Known rows, with every step that occurs:
v, w, k, s: [-25  11  67 -30  13  23   5  15   1  33 -22 -11 -10   3 -39 -31  34  -6
 -23  36 -31  53 -25 -29 -31  -2 -18  11]
v, w, x, c, k: [-26   5  64 -41   3 -20  21  16  19   3  -6  36   0   0 -46  43  46  15
 -17  58 -31   9 -27 -46   0 -18 -10  12]
w, x, c, k: [ -8  -9  56 -20  -1 -26  26  20  -7 -10  -1  34   9  -3 -48  28  30  -9
  -3  50 -43   1 -13 -46  -4 -13 -28  14]
c, x, n: [  7  -9  56 -29   1   6  -3  23   5   0   6   7  15  12 -21 -17  11 -39
 -22  -1 -22  26 -20 -22 -33  20 -12  12]
c, x, s: [  2   0  65 -30   7 -27   3   8  14   9  11  -9 -10 -23 -26  -5  24 -30
  -1   2 -10  16 -17 -38 -18   1 -39  11]
x, s, v, w: [ 13   1  70 -70   5 -20   5   7   1  10  17 -22 -20 -12 -53 -12  18  49
  -4  31  19  36 -29 -50 -13 -15   6  13]
k, s, v, y: [ 39  -8  14 -31  17 -22  -4  14 -13  25   7  -9 -31  24 -59 -60  14  32
   4  28 -30 -12 -29 -45 -34   5  31  22]
k, s, v, c, x, n: [ 10 -18  69 -18 -20 -24   5  31   5  27 -14  -4   8  13 -30 -84  33  -9
  -6 -15 -26 -23 -27 -21 -51  34   0  20]
w, x: [-12 -12  40 -44  17   1  21  21   0  -3   3  23   9 -12 -47  -1  27 -13
  12  43   3 -15 -18 -33 -49  -7  -4  13]
s, v: [ 27 -18  46 -58   4  -9   4  19 -25  -1  18 -28  -9  11 -55 -39  12  10
   7  21  -2   3 -19 -36 -31   2   4  16]
k, w, x, c: [-18 -22  31 -30  -1  -7  20  14   4  14 -17  14  18  -1 -54 -12  37 -36
   5  59 -57 -18 -19 -45 -28  -8 -28  13]
y, v, w, x: [-21 -10  25 -57  45  -1   2   8  36   2   8  16 -13   9 -38  17   3   0
  -6  32  21  -1 -45 -30 -46 -10  19  18]
c, x, s, v: [ 22 -12  75 -47  -9 -42   4   9   0  15  20 -16  -6 -16 -32 -27  21 -19
  -1   6 -11  -3 -20 -44  -8   0 -26  14]
k, s: [ -4   2  39 -23   9   7  12  15  -3   9 -13  -5 -10   7 -54 -43  37  -9
   8  21 -21  17 -12 -30 -41  16 -10  20]
v, c, k, s, x: [-34  -8  55 -32 -11   3  31  46  -5  17 -18  20 -18 -18 -44 -45  41  50
  25   9 -15  -2 -28 -21 -60  20  -6  22]
v, c, x: [ -5 -10  48 -29  19 -29  -1  24  14  12   6 -19 -13 -10 -24 -37  31 -21
  11 -20  -2 -36 -22 -17 -52  17 -21  10]
c, k: [  4  -7  38 -21   4  12  17  27 -28 -23  13  -9 -11   0 -43   3  15   0
   5   2 -14  33 -21 -31 -24   9 -10  15]
v, w, k, s, x: [-49   7  82 -74   3  32  11  27  11  50 -28  24  -7  -8 -36 -35  38  27
 -22  63 -30  52 -30 -28 -42  -8 -18  12]
y, v, c, x: [  1 -20  25 -15  45 -39 -17  16  28   3  14 -23 -26   6 -18 -31  -3 -34
   9 -42   5 -29 -35 -13 -56  18 -14  16]
k, s, x, c: [-22   3  72 -60  -2 -18  10  14  20  35 -27  20  -5   8 -57 -40  43  25
  -3  71 -51  23  -6 -39 -26  -4 -32  19]
x, s, v: [ 30 -12  62 -50   2 -26  10  13 -21  -2  23 -27 -15 -17 -52 -26   8  24
  10  24   7  27 -16 -50 -21 -10 -11  15]
s, v, y: [ 47 -14  11 -47  27 -24 -11  15 -24   8  29 -18 -31  19 -50 -36  -7  34
   3  27  -9  -7 -31 -48 -32  -7  32  14]
w, k, s, v, c, x: [ -5 -19  79 -15  -8 -33   3  28 -13  48 -14 -20  -2  -9 -23 -84  37 -40
  -5  -9 -44 -30 -25 -24 -42  14 -35  13]

Rows:
[ 10 -39  20 -14 -26  -2  26  43 -45  -2   7 -34 -12  -3 -51 -53  23  13
  27 -22 -25 -23 -41 -32 -43  25   3  20]  s, v, c, k, w
[ -7  -7  57 -41  16 -35  13  10  11   4  -4  21  10  -2 -53   4  29 -16
  -2  64 -30 -11  -6 -43 -23 -19 -27  10]  w, x, c
[-18  -7  42 -30  27 -33   8   8  33  -6   2  28 -14  15 -41  48   5   2
 -21  34 -23  15 -40 -41  -3 -18  -4  18]  y, v, w, x, c, k
[-29  -4  55 -42 -23  18  32  38  -8  13 -15  32  -9  -5 -49 -24  40  29
   8  34 -32  30 -24 -29 -34  16 -10  25]  c, k, s, x
[  8 -23  33 -10  35 -20 -17  25  25  -4  13 -11  -8  16 -10 -32 -23 -25
 -10 -44   4   2 -38 -11 -60  24  -2  14]  y, v, c, x, n
[-27 -18  32 -20  12  -8  15  39  10   8 -10  15 -33  -6 -39 -39   6  40
  21 -12  -8   4 -41 -19 -62  22   0  28]  y, v, c, k, s, x
[-19  -6  62 -64  -8  -6  24  16  17  32 -18  26   2   6 -59 -34  62  18
  -2  61  -8 -23 -34 -40 -36  -2  22  23]  k, s, v, w, x
[-15 -28  26 -28 -11  40  29  34 -12   1 -12  27  36  -3 -43 -17  17 -30
   1  35 -30   9 -31 -31 -58  15   4  16]  k, w, x, n
[-20 -22  30 -25  -1   7  34  20  -3   6  -6  11   9 -37 -46  -6  28 -25
  24  38 -18  -3 -27 -46 -42  -3 -24  15]  k, w, x, s
[-24 -29  17 -12 -19  31  40  36 -28  -6  -6  25  16 -12 -45   4  35 -34
  18  22 -39 -13 -36 -35 -37  13  -8  20]  c, k, w, x
[-29  -9  64 -26 -19  17  30  54  -8   7 -22  34  -1  -9 -40 -44  24  57
   5   5 -19  31 -30 -20 -63  30   6  21]  v, c, k, s, x, n
[-21 -28  14 -34  -3  26  29  26  -9   8  -9  13  18 -10 -50 -18  37 -35
  20  37 -25 -23 -30 -34 -56   6  -6  17]  k, w, x
[ 31  -9  30 -19  19 -17  -7  17 -35  36   3  -6 -22  12 -42 -61  -2   7
 -12  33 -52  12 -30 -47 -33  -7   4  14]  w, k, s, v, y
[ -2 -35  38 -24 -40  -5  47  32 -36   0   6  15  10 -34 -51  -3  29  -9
  23  27 -31  -9 -39 -55 -16   1 -11  22]  c, k, w, x, s, v
[  6   0  89 -62   9 -15   3  12 -18  21  13 -24 -13 -22 -37 -15   3  20
 -20  37  -3  59 -29 -49  -8 -26 -18   5]  x, s, v, w, k
[-11  -6  59 -37  17 -18  27  16   4  -4   5  18   4 -37 -46  11  21  -1
  15  43  10   4 -15 -48 -35 -17 -20  12]  w, x, s
[  4 -16  60 -24 -13 -42   7  23   8  36 -10 -15  -9   3 -38 -84  51 -16
  12 -12 -23 -53 -25 -25 -48  27 -13  21]  k, s, v, c, x
[ -7  -7  75 -58 -16 -36  24  16   3   8   1  26   4   8 -54  22  40  25
 -19  62 -31  -9 -32 -52  11 -20   3  16]  s, v, w, x, c, k
[-12  -5  41  11  -1  -7  27  36 -16  -4 -12  -8 -23  -4 -48 -42  41  18
  23 -18 -18   0 -23 -23 -49  26  -6  20]  v, c, k, s
[-32  -4  73 -51  -3  29  15  31 -12  38 -23  22   1 -15 -38 -47  24   0
  -9  54 -42  43 -17 -28 -47   0 -35  14]  w, k, s, x
[-21  -3  60  -3 -13 -26  33  18   3   6 -25  39   7   0 -55   2  54 -16
  -3  50 -63  -4 -12 -46  -9   0 -26  21]  w, x, c, k, s
[ 11  -2  52 -18   2 -23   9  17 -15 -16   6  -6 -12  11 -47  10  19  -1
  -8  22 -44  37 -10 -42   4  -5 -30  13]  x, c, k
[ -8  -3  68 -78   9 -16   1  15  13  18  -3  15  -6  -1 -50 -16  20  31
  -5  67 -32  27  -8 -39 -23 -15 -29  12]  s, x, c
[ -7 -12  57 -82   4  -6  17  18   7  15   7  15   6   0 -53 -10  35  23
  -4  58  15 -23 -36 -41 -32 -13  24  15]  s, v, w, x
[  9 -18  13 -23  57 -20  -9  19   6 -14  15 -33 -34   8 -40 -35 -21   7
  17 -26  22  -3 -30 -19 -65   9   2  15]  y, v, c
[-14   1  78 -57  -9 -39  17   5  28  42 -24  22   4  14 -63 -29  61  17
 -15  80 -38 -21 -22 -50 -10 -13   0  20]  k, s, v, w, x, c
[-36  11  68 -23 -10 -19  28  14  26  18 -29  40   0   7 -50  16  64  10
 -16  59 -50   6 -25 -44  -2  -6 -12  20]  v, w, x, c, k, s
[ 23 -31   7 -33   6 -23  17  17 -16  23  13  12 -11 -25 -49 -21  10  16
  20  45 -24 -32 -45 -63 -35 -15  16  17]  k, w, x, s, v, y
